Each row was made from one path, in order. Every step used is in the known rows, and no mark comes twice. Write each row's path.
Known rows
duku, sazot, zeri, momemo, dizu, tove: [  0   7 -16 -18  17  33  -8   9 -32  -7  10 -17 -18   2 -19   6  -1  34
  20  -6  20   1   8 -35  14 -11  -9  25 -30   5 -27   6]
duku, sazot, zeri, susi, nebur: [  5  13 -21   0  15  23   0   9 -20   2  15  -7  26 -14  -9   8   3  34
  45 -18  20  18   0 -48  -1 -16 -16   9 -18  -1 -31  -9]
momemo, dizu, susi, nebur, fone, zeri: [  8   7  14 -21 -16   8  -9 -10   9 -11  17 -24  -7 -19 -21  -1  -3  25
  58 -20  25  14 -14 -23 -19 -18  30  16 -23  22 -38 -26]
kozog, nebur: [ -4   6   0  -9 -15  40  12  -4 -10  15  17 -19  12 -10  -9   1  -3  12
  39 -26   6   8  -1 -29  -9 -25   7 -21 -16   9 -16  -3]
duku, sazot: [  1  -4 -26 -13  15  27   1  13 -20  11   7 -20   2  -5  -3   4  -2  20
  23 -15  11  10  -3 -23 -10 -19 -12  -6 -12  12 -19   1]
zeri, momemo, dizu, susi, nebur: [ -2   8  -6  -8 -15  20 -14  -8 -12 -17  28 -24   6 -20 -14  13   0  29
  41 -19  13   3  -9 -36  -2  -5  15  23 -23   5 -28 -13]
sazot, zeri, momemo, dizu, susi, nebur, kozog: [  5   8  -9  -1 -11  19  -5  -1 -14  -4  16 -15  13 -18 -25  18  -1  35
  51 -13  16  15 -16 -59   3  -1  10  33 -26   0 -27 -25]
momemo, dizu: [ -9  -5 -10 -14  -8  39 -16  -1  -5  12  16 -17  -4 -16 -14  -3  -9   6
  27 -15   8  -4  -3 -14   1 -18   2 -10 -20   8 -15   0]
dagapus, nebur, susi: [  0   4   1 -24 -14  24  13  16 -17  11  22 -27   5 -20  -8   1 -12  22
  34 -21  -1  18  -8 -47 -10 -19  -8 -20  -8  11 -18   0]
niru, zako: [  2   6 -12 -13  -2  30   5  -8 -21  18  -9 -12  18 -13   2  11  -4  19
  13 -27  11  11 -15 -37  -5 -15 -10 -22 -10  15 -20   5]
sazot, duku, niru: [  8  10 -20 -16  12  38  17  11  -8 -13   0 -17  15 -18 -15   6  -7  18
  25 -29   4  -2   2 -17  -2 -12   1   9 -17 -17  -7  -5]
zeri, susi, nebur: [ -2  13  -6  -5 -11  21  -2   2 -18  -4  27 -12  30 -19  -7  12  -7  20
  44 -32   7  13  -8 -41  -1 -14 -10  -2  -9   7 -28  -6]
dizu, pozoz: [  0   0 -21 -16   7  36   0  -3 -15   8  17 -13  16   1  -7   4  -9  25
  35 -25   7  14 -10 -14 -14   3   2  -5 -13  20 -14   3]
dagapus, nebur, susi, zeri, momemo: [  8  15  14 -23 -14  15  16  19 -27  -7   6 -21 -16 -27   1  18 -14  30
  33 -28  -1  13   5 -46 -14 -13  -7   2  -5   5 -23  11]
nebur, fone, zeri, momemo, dizu, susi: [  6  -4   9 -15 -16  10 -13 -13 -12 -21  17 -21 -32 -27 -17  19  -5  22
  34  -7  19  10  -7 -17 -23 -14  16  14 -21  24 -37  -8]
fone, zeri, susi, nebur, dagapus: [ 10   7  11 -14 -17  16   5  -5 -20   5  20 -15  18 -26 -13  10 -13  12
  50 -13  12  20 -10 -44 -14 -17  -1 -12 -16   3 -30 -14]
susi, zeri, sazot, duku, niru: [ 13  16 -22 -21  13  28  14  17 -10 -23  -4 -20   8 -24  -9  15 -11  30
  34 -27  -4  -6   6 -20  -5  -9   3  20  -6 -19  -5   2]
susi, nebur, fone, zeri, sazot, duku, niru, zako: [ 18  18 -10 -15   4   8  16   3 -14 -22 -14 -17  18 -25 -15  17  -7  32
  32 -28  19   4  -1 -47 -12 -16  10  13 -15  -2 -27  -9]
sazot, zeri, momemo: [ 10   3 -13   2  10  33   2  -1 -27   5   3  -5  -6 -11  -5  26  -3  30
  18 -14  12  10   3 -23  -1 -14 -19  -3 -16   2 -17  11]
momemo, dizu, tove: [ -7   9  -5 -32  -6  39  -9   1 -14  -1  20 -22   0   1 -20  -6  -8  21
  28 -20   8  -1  -9 -25  16 -10   5   9 -22  14 -20  -1]
dagapus, nebur: [  2   5  -5 -24 -12  38   3   3 -12  15  22 -15   2 -18  -2   4 -10  21
  29 -21   0  16 -10 -33  -2 -17  -3 -27 -12   7 -15   6]
nebur, susi, zeri: [  5  15   8 -27  -5  18  17  18  -7   6  -5 -27   7 -16  -2   0 -10  26
  45 -34   1  11  -8 -31 -15 -13  -1   8  -2  10 -18  -4]
fone, nebur: [ 11  -4  -9 -14  -9  27   2  -7 -10   0  15 -19  11  -8  -2   4   0   0
  42 -25  15   6 -10  -2  -7 -17  -9 -38 -16   9 -22 -10]
duku, niru, zako: [  6   9 -20 -17  -1  34   8   1 -18   9 -23 -12  10 -17   2   8  -6  14
   7 -29   8   5  -1 -45 -10 -16 -10  -4 -16   6 -20   4]
zeri, sazot, duku, niru, zako: [  9  10 -30 -12  12  27  14   3 -26 -12 -12 -15  21 -23  -7  22  -7  27
  12 -23   5  -2  -1 -40  -3 -12  -8  -1 -10 -10 -12   7]
dizu, susi, nebur, fone, zeri, momemo: [ 16   9  14 -10 -13  -2   2  -8 -17 -25  14 -20 -14 -20 -12  27  -3  34
  42 -22  20  18  -9 -28 -23 -13  12  16 -15  21 -40 -11]
momemo, zeri, susi, nebur, fone: [  0  17  10 -19 -25  14 -10  16  -9  -3  30 -11   9 -25 -14   8 -11  19
  47 -28   8  16  -8 -49 -16 -13   7  18 -23  17 -26 -13]
fone, zeri: [ 11   0   7 -16   3  23   0  -9  -9   7  -1 -11  -9 -10  -6  10  -6  21
  35 -23  14  12  -9  -4 -11 -23  -5 -29  -8  14 -27  -4]
kozog, nebur, susi, zeri, sazot, zako: [ -1  18  -6 -20  -9  11  14   6 -12  -1  16 -24  19 -17 -12  11   7  49
  46 -30   4   4  -2 -55 -12 -18   5  -1   5  -9 -14  -4]
fone, zeri, sazot, duku, niru: [ 16   5 -18 -14  18  23  10   6 -15 -25  -2 -17   0 -22 -16  21 -10  27
  31 -19   5  -4   7 -11  -7 -18  -3  -3  -7 -13 -15  -1]
nebur, fone, zeri, momemo, dizu: [  2  -7  14 -10 -14  17 -13  -4 -16  -8  11 -13 -36 -24 -17  14 -12   8
  25 -11  19   1   8 -12 -14 -24   4  -3 -22  19 -33   4]
kozog, nebur, susi, zeri, momemo, dizu: [ -7   9  18 -13 -21  25   4  10 -18  -5   7 -24 -17 -26 -13   3 -10  12
  41 -21   7  -3  18 -39 -12 -22   9   9 -19   3 -24   3]
dagapus, nebur, fone, zeri, susi: [  9   5  17 -20 -19  12   3  -2 -18  -5  23  -7 -14 -33  -9  16 -16  16
  42 -19  11  26  -6 -32 -22 -25  -7 -22  -9  25 -40   1]
susi, zeri, sazot, duku: [  9  14 -14 -17  13  22  13   8 -12 -17  11 -20  18 -21  -9  20 -10  39
  44 -26  -2   0  -9 -11   0  -8   5   3   1 -12  -5   3]
momemo, zeri, sazot, duku: [  3   7 -13 -16   8  27  -6  11 -18 -11  24 -14   7 -20 -16  24  -9  37
  35 -16  -3  -3  -8 -18   1 -10   0  -8 -12 -13   0   0]

Which path is each row?
[ -2  19   4 -13 -16  23 -16   9 -16  -2  27  -5  14 -23  -8  12  -7  25
  47 -30   5  11  -6 -48  -4 -11  -4   1 -19   2 -25 -10] | momemo, zeri, susi, nebur
[  7  16  -4  -6 -10  17   5   7  -7   2  23 -11  25 -19 -15   7  -5  25
  48 -25  17  21  -8 -45  -9 -15   0  20 -20  15 -28 -12] | sazot, zeri, susi, nebur, fone
[ -1  -3 -21  -3  11  42 -14  -6 -20   2  15  -4  -8  -6 -16   8  -7  27
  29  -8  18   6   9 -17  -6   1  -1   9 -28   8 -19   9] | sazot, zeri, momemo, dizu, pozoz
[  3   2  12 -16 -17  16  -3   9 -19 -16   6 -23 -19 -24  -8   5  -8   4
  43 -21  14  -5  13 -20 -11 -16  -2  -3 -19   2 -28  -1] | fone, nebur, susi, zeri, momemo, dizu
[  3   7  -4 -12 -21  23   6   2 -21  10  29 -19  30 -24 -12   8 -14   9
  43 -14   6  17 -12 -52  -8 -11  -4  -4 -17   1 -20 -10] | zeri, susi, nebur, dagapus
[  2  12   1 -18 -12  15  15  15 -18   0  10 -31   5 -21  -4  13 -11  30
  51 -21  -6   5   4 -42 -16 -20   2  -2   2  10 -15   2] | kozog, nebur, susi, zeri, sazot
[ -5   8  -2 -23  -8  32 -10   1 -30 -13  21 -20 -14  -4 -17   9 -10  22
  19 -18   8  -4   1 -29  14  -9  -3  13 -22  12 -23   9] | zeri, momemo, dizu, tove
[  2   3  -3 -13 -25  21  -5  -6 -17  -3  29 -29   6 -25 -18  10  -7  17
  39  -3  10   8 -11 -49 -10  -3  17  19 -29  -2 -21 -15] | zeri, momemo, dizu, susi, nebur, dagapus
[  1   4  -5 -21 -23  26  -5  -7  -3   8  29 -31  18 -21 -20  -4  -6  16
  48  -5  10  10 -20 -46  -9  -5  24  16 -28   0 -18 -24] | momemo, dizu, susi, nebur, dagapus
[  8   2  13 -12 -11   9   1  -4 -17  -7  15  -8  -8 -26 -10  18 -13  13
  39 -21  14  21  -7 -20 -23 -25  -9 -14  -6  28 -39  -2] | nebur, fone, zeri, susi
[ 13   4  -5 -21  -7   6   7  14 -19 -11   8 -31   5 -19   0  15  -9  21
  54 -22   1   3  -2 -23 -14 -14 -11 -12   2  10 -19  -2] | fone, nebur, susi, zeri, sazot
[ 14   8  11 -16 -11   8  14  12 -26 -18   0 -24  -8 -19   2  17  -6  15
  43 -31   9   6   5 -24 -17 -13 -12  -5  -9   5 -27   1] | fone, nebur, susi, zeri, momemo
[  2   7  12 -26  -3  25 -11  -6 -28 -17  12 -16 -27  -4 -18  11 -10  25
  26 -17  15  -1   3 -21   9 -14   0   4 -21  14 -33   4] | fone, zeri, momemo, dizu, tove
[  1   2   2 -16 -24  40  18  -4 -14  27  19 -25  13 -16 -14  -2 -10   2
  38  -9   4  14  -5 -42 -16 -21  11 -21 -24   4 -10  -9] | kozog, nebur, dagapus
[  2   0  16 -12 -24  15  -4 -17 -10 -19  21 -24 -29 -26 -21  14  -2  19
  43  -8  20  10   0 -26 -26 -22  27  10 -27  22 -38 -12] | kozog, nebur, fone, zeri, momemo, dizu, susi
[  9  -1 -25   2  24  28   3   9 -34   5  -1  -8 -11  -8  -4  22   2  32
  15  -6  19  11  10 -29  -6 -17 -24   4 -19   2 -22  10] | duku, sazot, zeri, momemo
[  4  12 -14 -21   7  20  -1  -1  -6 -28  18 -26   9 -28 -16  17  -6  41
  49 -15   2  -4 -14 -13  -2  -4  19  18  -7 -12 -10  -6] | momemo, dizu, susi, zeri, sazot, duku
[  6   8  -7 -21  -3  10   6  18 -20  -2   6 -30   3 -20  -2  18 -14  32
  43 -21  -7   5  -4 -33 -14 -13  -8   3   7  13 -13   7] | nebur, susi, zeri, sazot
[  8   7 -17  -7   4  24   8  10 -25  15  18 -15  26 -18 -14   5  -5  21
  44  -1  18  22  -5 -60  -9 -14 -10   8 -25  -6 -24 -13] | duku, sazot, zeri, susi, nebur, dagapus
[  4   3 -25   0  22  28   1   7 -28   8   9  -3   7 -16  -7  15   0  26
  30  -7  16  19   1 -35  -7 -20 -29  -3 -14   6 -28   3] | duku, sazot, zeri, susi
[  4  16  17 -13 -16  17  22  13 -26  -6   1 -24  -9 -21  -4  15  -9  24
  41 -32   2   9  12 -43 -19 -19   1   6  -8   6 -23   5] | kozog, nebur, susi, zeri, momemo
[ 13  10  15 -18 -10   9   3  -1   3   0   8 -18   2 -11 -14   3  -7  23
  50 -29  21  16 -10 -21 -17 -21  15   0 -16  21 -34 -17] | susi, nebur, fone, zeri
[ -1  -2 -10   0   3  40 -15  -2 -19   7   9  -7 -16 -16 -14  13  -5  19
  19  -6  15  -2  10 -20   4 -17  -8   1 -27  -2 -19   9] | sazot, zeri, momemo, dizu
[ -5   5   5 -10 -17  26  21  10 -16  12  16 -30  14 -14 -15  -2  -5  15
  43 -25   4  12   0 -44 -16 -27   1 -15 -11  13 -19  -8] | kozog, nebur, susi
[  0   8   0 -12 -26  10  -8   0  -7 -18  31 -28  -1 -23 -20  11  -4  24
  41 -18  16   9 -10 -40 -14  -8  24  37 -25  19 -30 -14] | zeri, momemo, dizu, susi, nebur, fone
[  8  15 -20 -19   7  30   1  10 -24 -10 -12  -9   7 -27  -7  22  -8  30
  15 -21   3  -4   1 -46  -6 -11  -3   2 -19 -14  -9   2] | momemo, zeri, sazot, duku, niru, zako
[  2  19  17 -23 -15  23  25  15  -6   8  -2 -29   9 -17  -6  -6  -7  23
  56 -35   2  12   0 -41 -19 -21  10   2  -8   8 -19  -9] | kozog, nebur, susi, zeri
[  3   2  16  -9 -17  13 -14  -1 -11 -12  15 -15 -23 -22 -19  10 -10  14
  38 -17  23   1   7 -22 -10 -21  12   8 -25  13 -35  -4] | susi, nebur, fone, zeri, momemo, dizu
[ 13  -8  -5 -20 -19  29   9  -6 -15  13  18 -25  14 -14  -8   1  -8  -9
  41  -8  12  10 -13 -18 -13 -14  -4 -35 -23   3 -15 -14] | fone, nebur, dagapus
[  2   0 -14  -5   0  31 -13 -13 -16  -8  15 -15 -15 -20 -14  18   3  32
  28  -2  15   7  -6 -24  -5  -8   2  17 -25   5 -24  -4] | sazot, zeri, momemo, dizu, susi
[  0  11  -6 -18   4  39  -9   0 -27  -6  13 -14 -12  -1 -20   8  -5  32
  22 -12  14   1   3 -30  18  -8  -5  19 -29   5 -22   6] | sazot, zeri, momemo, dizu, tove
[ 10  -6  -7 -12 -16  20   8   2 -15   6  11 -17  18 -10 -12  11  -7  -1
  50 -23  11  13 -20 -26  -4 -11  -9 -26 -15  10 -21 -20] | fone, nebur, kozog
[  6  13  -5 -18 -19  11   5   1   4  -6  27 -30  20 -15 -14   5  -2  30
  48 -27  12  19 -25 -39 -17  -7  23  30 -18  24 -26 -22] | dizu, susi, nebur, fone
[  7   8 -13 -20   0  20  -2   8 -15   1   6 -20   0 -17   3  20 -13  31
  38 -21  -7   2  -5 -20  -7 -11  -5  -2   4  10 -10  10] | susi, zeri, sazot
[  9  12   4 -15  -4  23   5   6 -23  -6  -3 -13 -13 -18   4  22 -10  25
  26 -30   2   5   2 -20  -9  -9  -6   6  -6   5 -19  12] | susi, zeri, momemo
[  6  19  13 -36 -13  21  18  21  -7   7   4 -25   0 -23   0  -2 -13  29
  48 -32  -2  18  -7 -45 -14 -14   2  -2  -5   5 -18  -1] | dagapus, nebur, susi, zeri
[  4   1 -25  -7  13  25   9   3 -21 -14  24 -20  23 -17 -15  24  -9  33
  31 -17   0  -1 -11 -11   3 -11  -5 -11  -2  -7  -4   5] | zeri, sazot, duku
[ -2   6   5 -16 -10  30 -12   4 -15  -4   3 -13 -23 -23  -6  11 -12  15
  27 -20   7  -5   9 -18  -4 -13   3   9 -17   3 -19  10] | susi, zeri, momemo, dizu
[  5   9 -20   0   6  15   8  17 -24   9  12  -7  32 -14 -18  14  -4  29
  53 -16  17  26 -12 -67   1 -11 -16  18 -16   2 -30 -20] | duku, sazot, zeri, susi, nebur, kozog
[  7  13 -10 -19  11  12  20  17 -17 -20  10 -29  21 -22 -13  18 -11  40
  48 -26  -3   1  -7 -23  -5 -10   0   6   5  -9  -7  -1] | nebur, susi, zeri, sazot, duku
[  8   0   0 -17 -14   1 -17  -8  -4 -18  26 -28 -10 -24 -19  16  -8  32
  53  -6  14   7 -10 -26 -16 -16  21  12 -12  23 -34 -15] | momemo, dizu, susi, nebur, fone, zeri, sazot
[  5   8   7 -10 -11  12 -15 -15  -9 -21  18 -19  -8 -20 -15  14   1  32
  48 -18  21   6  -6 -28  -7 -12  17  13 -21   6 -38 -17] | fone, zeri, momemo, dizu, susi, nebur
[  7  -4  -1 -15 -12  15  12   7 -16  -2  14 -30  15 -11  -8   2  -3   3
  45 -24  12   8  -7 -20 -14 -19 -14 -29 -12  12 -24 -13] | fone, nebur, susi
